Each row comes from the steps of one walk. Every step used is in the known rows, and no mark comes twice. Write the walk behind each row, first mark first.
Known rows
gokulu, vesul: [ 14.3   8.6  -5.7 -12.0  -8.2 -15.7  -5.8   4.3  32.9   9.9   2.2   1.8
  -4.5  11.3  14.5  -2.3  -8.4  29.5  -3.0 -31.4  -0.3  22.6  -0.1]
nolu, sugov, vokivof, fasa: [-24.0  -5.7   9.6  14.9  19.1  -0.1   4.8 -20.4 -27.7   2.6 -38.3  13.0
   5.3 -15.8  62.2   8.1 -57.9 -16.9  -3.0 -23.9  11.9  -1.2 -25.8]
fasa, nuref, vokivof, sugov: [ 34.1  -0.1 -26.4  -0.8  18.0  13.2  32.5  10.8   0.7  11.6 -22.6 -15.4
 -12.2  -4.9   3.4  -0.4  49.3  -0.2  28.3  -2.4  14.5  28.5  13.9]
tamig, nuref: [ -5.9  12.7   6.6  42.1   8.8  -6.9   5.8   4.0 -16.8  -2.4  -5.5  -2.4
  -3.9  -4.8  -0.7 -17.8  -0.3  22.9   0.2  -4.7  15.3   9.9 -31.7]
nolu, sugov, vokivof, nuref, fasa: [-15.6   6.5   4.5  26.8   0.6  -3.4  20.1  -8.0 -31.9   0.5 -55.7  19.3
 -17.9 -26.4  40.9   4.2 -30.7  -2.4  -6.8 -43.9  21.2   8.1 -38.6]
nuref, tamig, vesul: [ 19.0  33.1   3.5  31.3  10.1 -22.9  24.9 -10.3  31.3  -8.5 -16.0  13.3
 -23.2 -29.8  26.1   5.1   0.1  30.7  11.7   3.9 -15.8  14.5 -27.9]
vesul, tamig, nuref, vokivof: [-12.6  12.0  16.6  75.4   8.2  -4.8   6.8  10.9 -10.7 -30.0 -24.2 -15.7
 -40.8   6.7   2.4  -8.9   3.5  30.5  31.5   4.5  21.9  44.4 -21.6]
vesul, tamig, nuref: [-24.2  11.2  23.1  77.8  10.4  -7.3  -2.1   2.6 -17.2 -26.9 -12.0  -2.9
 -24.1  21.8  -3.4  -5.1  -6.0  21.8  11.3  -1.0  10.8  27.2 -19.9]
sogako, nulo, fasa, nuref: [ 10.6   7.2 -20.2  -9.4   3.4   6.2 -17.9  17.7  -9.1  16.4 -13.5  15.6
  -5.2  25.3 -15.8  -6.7   3.5  31.4  10.7  -4.1 -15.9  25.4  -2.1]
sugov, vokivof, nuref: [-15.9 -10.6  17.8  17.3  22.5  -0.5  10.3   4.1   0.7   3.3 -46.5   4.7
  11.4  -2.9  33.7  -2.6  -6.9  -8.5 -22.4  -9.9  13.3  20.6 -15.4]
nolu, sugov: [-18.5  11.5  -6.5  12.8  -5.5  -1.4  -0.1 -10.9 -30.6  -1.5   5.5  17.7
 -11.5 -11.4  25.9   8.7 -29.2 -11.7   0.4 -15.9   8.9   2.9 -10.5]
nuref, tamig: [ 10.5  27.9  -0.9   8.3   1.0  -2.5  13.0  -1.3   1.0 -11.2  -9.7  16.1
 -12.7 -23.3  10.2   4.1   4.1  14.5  13.2   2.2   9.3   5.3 -16.0]
sugov, vokivof: [ -3.7  -1.1  16.4  -2.2   8.5  -5.0  -2.0  -2.5  -1.5   0.9 -26.8  -0.6
  -0.3   0.7  23.9   8.2  -6.9   1.4  -0.1  -8.9  -2.4  23.0  -7.5]
sugov, vokivof, fasa, nuref, tamig: [ 14.5   7.6   5.4   9.7  34.6   5.6  25.9  -8.4  -4.1   4.8 -55.6  -1.0
   2.4  -8.0  41.7   2.3  -8.5   5.0   7.4 -12.7  -6.4   8.3 -22.2]
nuref, vokivof, sugov: [ 20.2  -7.5 -13.7  -3.9  10.6   6.5  21.8   6.2  11.2   0.9 -26.3  -6.7
  -3.8 -25.1  12.6   0.3  27.3  -1.2  28.6   5.5  38.2  20.2   4.9]
nulo, fasa, nuref, tamig, vesul, gokulu: [ 30.7  31.1  -0.5  44.6   9.2  -4.1   8.1   4.4  27.4   2.2 -42.2   9.0
 -12.3  -9.4  11.7 -12.6  17.7  71.2  42.3  -7.2 -44.4  33.5  -7.1]
sogako, nuref, tamig: [  8.6  23.4 -25.7  32.9   7.3  -3.4  -3.2  -7.2  10.0  -6.4  -4.2  37.2
 -13.3 -36.8  -1.6  10.6  -3.3  36.3  10.6  -3.5  12.2  20.6   2.7]
sogako, nulo: [ -7.7  13.6  -9.7  -6.2   0.9  -2.9 -14.9   7.9   0.2  -8.6  15.5  13.0
 -10.7   2.9 -11.2   6.7  -3.8  -5.0   3.0   1.8   2.7  12.2  -9.7]
vokivof, sugov: [  6.2  -9.3  -5.1  -0.6  14.9   3.5  11.9  -2.0   2.9   6.8 -12.0   9.4
  20.5  -8.8   6.6   6.3  18.1 -13.3   3.2  -2.0  26.3  -1.2   6.7]
nolu, sugov, vokivof: [-21.2   9.4   7.3  11.0   2.6  -6.4  -1.7 -12.6 -31.3  -1.1 -18.0  16.8
 -11.0 -10.1  47.2  16.2 -35.7 -10.7   0.0 -25.1   8.3  23.0 -16.2]
nolu, sugov, vokivof, nuref: [-31.8   0.9   8.2  29.1  14.4  -1.9   9.3  -7.1 -29.5   1.0 -35.5  22.1
  -1.7 -14.0  55.9   6.5 -36.1 -19.2 -19.9 -25.8  20.9  21.3 -24.4]
gokulu, vesul, tamig, nuref: [ -7.7  19.5  15.2  58.2   0.2 -22.0  -8.2   6.7  17.5 -14.0  -8.2  -2.0
 -25.9  30.6  11.9  -6.4 -13.9  49.2   7.7 -33.3  10.0  46.9 -17.9]
sugov, nolu: [  0.6   8.5  10.7   0.9  -6.6  -8.9   7.9  -9.6 -23.6   5.4 -18.9  14.8
  -3.7  -4.2  18.1   3.0 -16.2   4.8  -6.1 -29.3   6.9 -12.7   1.9]
nolu, sugov, vokivof, fasa, nuref, tamig, vesul, gokulu: [ -2.5  34.8   9.9  62.7  29.3  -8.4  23.7 -23.1   2.3 -14.3 -46.7  10.7
 -19.8 -34.4  73.4   9.6 -32.8  13.3  29.9 -30.7 -26.5  25.7 -33.0]
nulo, fasa, nuref: [ 19.5  -6.6 -11.8  -3.0   3.5  10.1  -2.9  10.5 -10.2  27.6 -31.0   3.2
   7.5  23.8  -5.1 -15.6   9.7  39.8   8.6  -6.3 -20.9  13.8   8.3]

Write each row's walk
[-23.7  21.4   8.6  35.4  14.7  -3.6  19.3  -7.8 -29.2  -7.4 -43.0  33.8
 -10.8 -30.3  63.2   9.8 -32.4  -8.4 -10.3 -23.6  28.2  25.4 -35.8]  nolu, sugov, vokivof, nuref, tamig
[  2.7  -5.5  12.8  14.5   7.2  -2.1  22.2   3.1  -1.6   2.5 -69.4   1.9
  -7.2 -17.1  15.5  -4.4  -0.4  11.4  -7.7 -30.7  13.0   6.5 -31.7]  sugov, vokivof, nuref, fasa
[ 28.6   7.2 -22.7  -0.6   5.4   9.5  23.6  12.8  -2.6   7.2 -12.6 -23.4
 -28.7   0.1  -0.6  -5.3  34.5  10.1  25.3  -0.9  -6.9  29.5   8.0]  fasa, nuref, vokivof
[ 20.8  24.0   0.5  53.6  32.4  -0.3  30.6 -11.0  32.6 -10.7 -33.8  -8.5
  -6.7 -24.9  29.5  -8.4   2.4  23.8  30.1  -5.7 -35.9  -1.3 -18.6]  vokivof, fasa, nuref, tamig, vesul, gokulu
[ -7.4  16.7  18.1  75.0  -5.4  -7.9   9.4   1.8 -20.0 -27.5 -34.1  -5.5
 -41.9   7.3 -20.7  -7.9   0.4  40.9  25.8 -21.9  10.1  12.6 -35.8]  vesul, tamig, nuref, fasa
[ 35.9  20.4  -8.5  22.9  11.1  -8.3  16.9   2.0  16.1  19.7 -44.9  13.4
 -12.6   0.5  16.1 -12.1  10.0  65.1  18.7  -2.4 -34.2  27.4 -14.5]  nulo, fasa, nuref, tamig, vesul
[  3.3  19.2  14.3  52.6   6.5 -17.9   1.6  -6.5  48.4 -18.9  -2.8  -9.5
 -13.0 -19.7  12.0  -1.3   5.1  25.5  27.9  -3.9 -41.9  19.9  -4.3]  tamig, vesul, gokulu
[  0.9  15.2  19.4  43.4  30.2 -19.3  29.9  -3.5  27.2  -2.6 -59.5  14.1
  -7.8 -27.1  54.3   1.8  -6.7  16.9 -13.9  -6.5   0.3  32.9 -38.0]  sugov, vokivof, nuref, tamig, vesul
[ -4.7  26.3  28.4  64.4  27.6 -15.8  20.7  -1.7  37.0 -20.9 -56.7  10.7
  -8.2 -37.1  49.5   0.6   1.0  22.5  10.1 -11.0 -10.0  39.5 -31.1]  sugov, vokivof, nuref, tamig, vesul, gokulu
[ 14.2  18.0   1.4  39.3  -7.1  -7.9  19.5   2.1 -18.5  -4.9 -30.6  -4.8
 -24.2 -21.3 -19.9 -20.1   6.6  44.4  16.9 -27.9  15.2  -5.5 -50.9]  tamig, nuref, fasa
[  7.8  13.1   5.3  55.6   9.3 -17.2   7.7  11.2  25.6 -12.4 -28.3  -5.8
 -27.2  11.8  21.9  -6.2   7.4  47.6  28.7 -28.4  40.1  61.7 -13.9]  gokulu, vesul, tamig, nuref, vokivof, sugov
[-12.3  -0.2  -1.1  16.2  24.0   5.4  14.4 -17.6 -35.3  10.4 -37.1   6.8
  -1.1  -3.2  57.6   6.7 -40.5 -16.1  -2.0 -29.4  -2.2   7.0 -19.2]  nolu, sugov, vokivof, fasa, nuref
[  8.2  24.1  10.9  56.2 -13.1 -23.0   2.6   6.0  15.6 -14.7 -28.2  -3.7
 -42.4  17.2  -3.9  -9.6  -7.7  67.1  21.5 -51.1  10.2  33.4 -32.7]  gokulu, vesul, tamig, nuref, fasa
[  7.7  13.1   0.4  38.9   7.1  -4.7  15.7  11.3  -8.9  -7.5 -19.5 -16.0
 -24.7 -21.4   6.9 -21.9   9.8  32.7  23.8   1.5  28.2  30.1 -34.9]  tamig, nuref, vokivof
[  7.0  -4.6  -3.6  18.9  -1.4   3.3  27.0   5.8   0.0   1.4 -46.9   2.6
  -8.7 -20.3  -8.1 -15.1   7.1  10.1  -8.3 -23.2  16.3 -19.0 -27.8]  vokivof, nuref, fasa
[ 33.0  36.0 -12.5  31.1  16.1 -12.3  35.9  -4.6  19.5   3.2 -13.5   2.2
 -30.1  -9.2  15.7   2.8  25.2  27.8  11.8  -3.8 -33.8  24.4 -15.6]  fasa, nuref, tamig, vesul
[ -1.1  29.2  12.6  72.5  21.5 -11.6  26.3   1.3  42.1 -22.4 -34.0  12.3
 -10.0 -40.6  30.5  -9.0   7.5  22.3   8.6  -1.0  -8.0  18.1 -27.2]  vokivof, nuref, tamig, vesul, gokulu
[  7.3  19.5  13.6  55.6   4.6 -24.3  14.4   4.2   9.1  -9.1 -41.7   4.8
 -29.6   8.9  34.3  -4.3  -4.3  50.8  23.5 -49.9  44.5  52.3 -13.6]  gokulu, vesul, tamig, nuref, vokivof, sugov, nolu
[ 10.8 -12.2 -10.7   6.6  27.6  15.0  20.0  -5.8  -4.5  14.9 -23.8 -13.6
  13.3   9.3  12.8 -11.6  -5.6  -7.7  -2.6  -4.6 -12.3 -20.8  -2.9]  vokivof, fasa, nuref
[ 18.9   9.7 -11.1  13.8  27.9  12.0  30.6  -6.3  -3.7   4.8 -32.1  -1.1
   2.5 -10.1  20.1  -7.6  -1.0   4.5   8.2  -2.7  -4.7 -16.6 -16.3]  vokivof, fasa, nuref, tamig
[ 14.1  45.1  12.9  55.9   6.8 -18.7  14.4  -7.3  44.2 -28.7 -12.8   7.9
 -24.4 -40.9  21.9   3.5   8.4  37.2  38.6  -0.2 -27.6  23.0 -20.4]  nuref, tamig, vesul, gokulu
[ 12.3   6.2  -5.8  38.7  19.2  -1.6  26.3   9.1  -5.8  -2.5 -29.2  -8.4
  -7.9 -27.1  10.9 -17.3  24.4  22.2  25.9   1.0  49.4  28.6 -28.4]  tamig, nuref, vokivof, sugov
